What can hang from each mark:
G: C J Q
C: V
J: G
Q: D G R
D: V
V: D G R

Each row was made from one small tree. Brackets hold a mark, then the marks that hang from it, in alphabetical order. Every link used is in the known rows. Write each row's tree.
Known rows:
(Q D (G C J) R): [-0.46  1.72  1.13  1.42 -3.38  1.43  2.56  0.03  2.53  2.30 -1.85  3.52
  4.10 -8.23  0.18  1.00  4.96  0.63  2.09]
(J (G C Q)): [-3.26  1.22  1.76 -0.69 -0.92 -0.63  1.43  2.31  1.07 -0.90  2.30  1.23
 -0.15 -5.65 -0.52  1.89 -1.26 -0.35  4.49]
(D (V G)): [ 0.37  1.82  0.79  0.17  0.47 -1.69  0.20  0.46  0.14 -0.05 -1.14 -0.78
  0.76  0.25  0.41  0.35  0.74  0.17  2.30]
(Q (D V) (G C)): [-1.06 -0.75 -1.02  1.19 -1.42 -2.68  1.94 -0.50  1.38  0.09 -2.45  0.42
  4.67 -5.12 -1.17  2.72  5.84  0.94  3.72]
(C (V D (G Q) R)): [ 0.44 -2.04  3.30  0.45 -1.27 -3.13  0.65  2.38 -5.59 -0.50 -1.65  0.09
 -0.38 -2.82  1.81 -0.62  0.29 -1.52 -1.54]
(C (V (G Q))): [-0.51  1.63  2.88  1.23 -1.23 -2.23  0.66  1.49 -4.42 -0.90  0.58  0.84
  0.79 -1.70  1.05  0.31  0.45 -0.57  1.04]
(J (G C (Q (D (V R))))): [-2.82  0.99  1.38 -2.16 -1.89 -2.27  1.87  3.01  0.71 -1.06 -2.23  0.86
  2.29 -7.50  1.14  1.38  3.02 -0.56  4.89]
(D (V (G Q) R)): [-0.84  0.95  3.50 -0.83 -0.64 -2.15  0.04  3.04 -0.86 -1.09 -2.45  0.15
  0.24 -3.21  3.21  0.01  2.68  0.78  2.28]
(V D G R): [ 1.37 -3.10  0.81 -0.11  0.15 -1.39  0.73  0.81 -0.87  0.94 -3.00 -0.31
 -1.35 -1.12  0.69 -0.54 -1.75 -1.11 -2.44]
(Q (D V) (G J) R): [ 1.54  2.81  0.50  0.09 -3.27  0.21  1.69 -0.16  1.10  1.63 -3.08  2.25
  4.69 -4.63  1.02 -0.81  7.13  1.47  2.10]
(G (Q (D V))): [-1.24  3.68 -0.74 -0.65 -1.76 -3.34  0.96  0.47 -2.19 -1.27 -1.49  0.32
  3.10 -3.47  0.08  0.68  4.58  1.09  0.24]
(C (V D (G J Q) R)): [ 1.52 -0.08  3.80  0.70 -2.56 -1.51  0.19  3.51 -5.27 -0.38 -0.31  2.07
 -0.36 -3.22  3.06 -2.11  0.39 -1.17 -2.25]
(Q (D V) (G C J) R): [-0.03  3.02  1.20  0.50 -3.36  0.25  2.20  0.67  2.22  1.50 -2.20  2.34
  5.37 -7.57  0.93  0.93  7.31  0.97  3.59]
(C (V G R)): [ 0.68 -2.43  3.71  0.63 -0.84 -0.59 -0.01  1.75 -2.94  0.09 -2.48 -0.29
  0.06 -0.32  2.45 -0.82  0.03 -2.20  1.11]
(Q G): [ 0.33 -3.05  0.12  1.25 -0.69 -0.23  0.64 -0.49  0.85  0.28 -0.99  0.78
  1.34 -1.38 -0.60  0.56  1.09  0.79  1.04]
(G (C V) Q): [-2.54  1.20  2.73  1.18 -1.78 -1.43  0.44  2.32 -3.67 -1.12  1.75  0.58
  1.53 -4.97  0.98  1.65  2.44 -0.71  2.63]
(J (G Q)): [-1.80  0.87  1.22 -1.03 -0.57 -0.71  0.96  1.78 -0.51 -0.86  1.49  1.13
 -0.57 -2.25 -0.65  0.13 -1.96  0.17  2.15]
(D (V (G C J Q))): [-1.58  5.61  2.93  0.83 -2.09 -0.83  0.43  3.13  0.55 -0.89  1.82  2.28
  1.00 -5.82  2.21  1.21  2.92  1.11  3.31]
(D (V G R)): [ 0.28 -0.28  2.66 -0.58  0.13 -1.04 -0.06  1.96  0.42 -0.07 -3.30 -0.96
  0.15 -0.41  2.52 -0.55  1.62 -0.18  2.44]

Which tree is each row?
[ 2.20 -1.04  1.30  0.06 -1.00 -0.06  0.33  1.67 -0.27  0.84 -1.79  1.76
 -1.67 -1.77  1.83 -1.90 -1.56 -0.81 -2.81] => (V D (G J) R)
[ 0.66  0.90 -0.03 -0.35 -2.05 -1.32  1.92 -0.92  0.47  1.27 -4.30  0.33
  4.93 -4.00 -0.24  0.64  6.91  1.16  2.66] => (Q (D V) G R)
[-2.26  2.51  2.40  1.28 -1.00 -1.31  1.58  1.41  0.60 -0.04  1.08  1.36
  0.22 -5.36  0.19  2.54 -0.18  0.15  2.39] => (V (G C Q))
[ 1.14  1.38  0.51  0.53 -3.15  0.99  2.21 -0.52  1.46  1.61 -2.55  3.42
  3.55 -4.95  0.22 -0.66  4.71  0.93  0.04] => (Q D (G J) R)
[ 0.43 -0.32 -0.09  0.28 -2.06 -0.37  2.45 -1.47  0.70  1.90 -3.88  1.60
  3.67 -4.29 -0.79  0.86  4.04  0.57  0.64] => (Q D G R)
[ 0.41  1.06  5.41  1.16 -2.48 -0.15 -0.19  3.95 -3.70 -1.10 -0.18  2.70
  0.06 -3.51  4.20 -1.62  1.31 -0.58  0.46] => (C (V (G J Q) R))
[ 0.30 -2.95  2.23  1.96 -3.54  0.02  1.62  1.71 -1.10  0.17 -2.89  2.95
  4.03 -6.58  2.14  0.17  5.16 -1.07  1.83] => (Q D (G (C (V R)) J))
[-3.16  3.84  1.56 -1.55 -2.56 -0.66  3.25  1.37  1.16  0.90 -0.31  1.82
  2.45 -8.75 -0.94  1.73  1.38 -0.51  3.58] => (J (G C (Q D R)))
[-0.23  0.79  2.76  0.72 -2.18 -0.65  1.08  3.21 -0.24  0.06  0.03  2.66
 -1.12 -7.26  2.48  0.28 -0.27 -0.30 -1.10] => (V D (G C J Q) R)
[ 1.41  1.47  3.34 -0.33 -1.14  0.55 -0.38  2.63  0.63  0.03 -1.97  1.30
 -0.15 -1.52  3.63 -1.78  1.88  0.27  1.50] => (D (V (G J) R))
[-0.05 -1.50 -0.32  0.92 -0.66 -1.84  0.65  0.45 -3.64 -0.03  0.53 -1.07
  1.03 -2.11 -0.82  1.13  0.19 -1.98 -0.03] => (G (C (V D)))
[-1.44  3.24  3.73  1.45 -2.86  0.07  0.16  3.07 -3.04 -1.59  3.08  2.67
  1.25 -5.80  2.42  0.45  2.79 -0.50  2.24] => (G (C V) J Q)
[ 0.35  6.12  3.64  1.17 -4.01 -0.95  1.93  1.32 -3.76  0.55 -0.50  3.57
  2.97 -5.72  1.75 -1.00  3.37 -0.38 -0.29] => (C (V (G J (Q D R))))
[-2.66 -1.03  2.55 -0.60 -2.57 -2.01  2.33  2.94 -2.74 -1.21 -1.46  1.33
  2.23 -7.16  0.82  1.02  1.48 -2.18  3.46] => (J (G (C (V R)) (Q D)))
[ 2.77 -1.60  2.34  0.72 -1.59 -0.60  0.10  2.32 -3.58  0.17 -1.52  1.01
 -0.31 -1.05  2.68 -2.51 -0.70 -1.78 -2.46] => (C (V D (G J) R))
[-1.04 -0.50  3.04 -0.12  0.01 -0.94  0.59  2.33  1.59 -0.04 -2.74 -0.87
  0.39 -3.81  2.23  1.30  2.33 -0.51  4.22] => (D (V (G C) R))
[-0.25 -4.64  1.55 -0.88 -0.65 -1.42  0.80  2.71 -2.16 -0.12 -0.85 -1.04
  0.01 -3.27 -0.05  0.03 -1.65 -3.46  2.49] => (J (G (C (V D R))))
[-2.06  3.95  2.74  0.69 -2.09  0.64  0.43  2.37  0.47 -1.24  2.95  3.10
  0.34 -6.34  1.74  0.89  1.78  0.91  1.28] => (G C J Q)
[ 0.18  0.56  3.96  2.08 -3.20  1.88  1.09  1.83 -0.43  0.89  0.00  2.54
  3.24 -6.04  2.04  0.16  4.71 -0.42  4.32] => (Q (G (C V) J) R)
[ 1.62  2.20  1.03 -0.30 -1.78 -0.70  0.50  1.63  0.48  0.45 -3.58  1.80
  2.08 -2.34  2.62 -1.48  3.50  0.21 -0.19] => (Q (D (V (G J) R)))
[-0.17  6.77  1.36  0.26 -2.64  0.13  1.89  1.07  1.76  1.49 -2.03  1.65
  3.44 -6.78  1.16  0.67  4.54  0.15  2.81] => (Q (D (V (G C J))) R)
[-0.03 -1.05  1.13  0.62 -2.98 -0.39  1.55  1.51  1.60 -0.20 -3.75  2.36
  4.04 -6.77  2.18  0.54  6.42  0.75  2.73] => (Q (D (V R)) (G C J))
[-1.68  2.59  2.47  0.96 -2.94 -0.54  2.04  2.79  0.50 -0.49 -1.64  3.69
  1.31 -8.60  2.80  0.90  2.33 -0.09  0.37] => (V (G C J (Q D)) R)
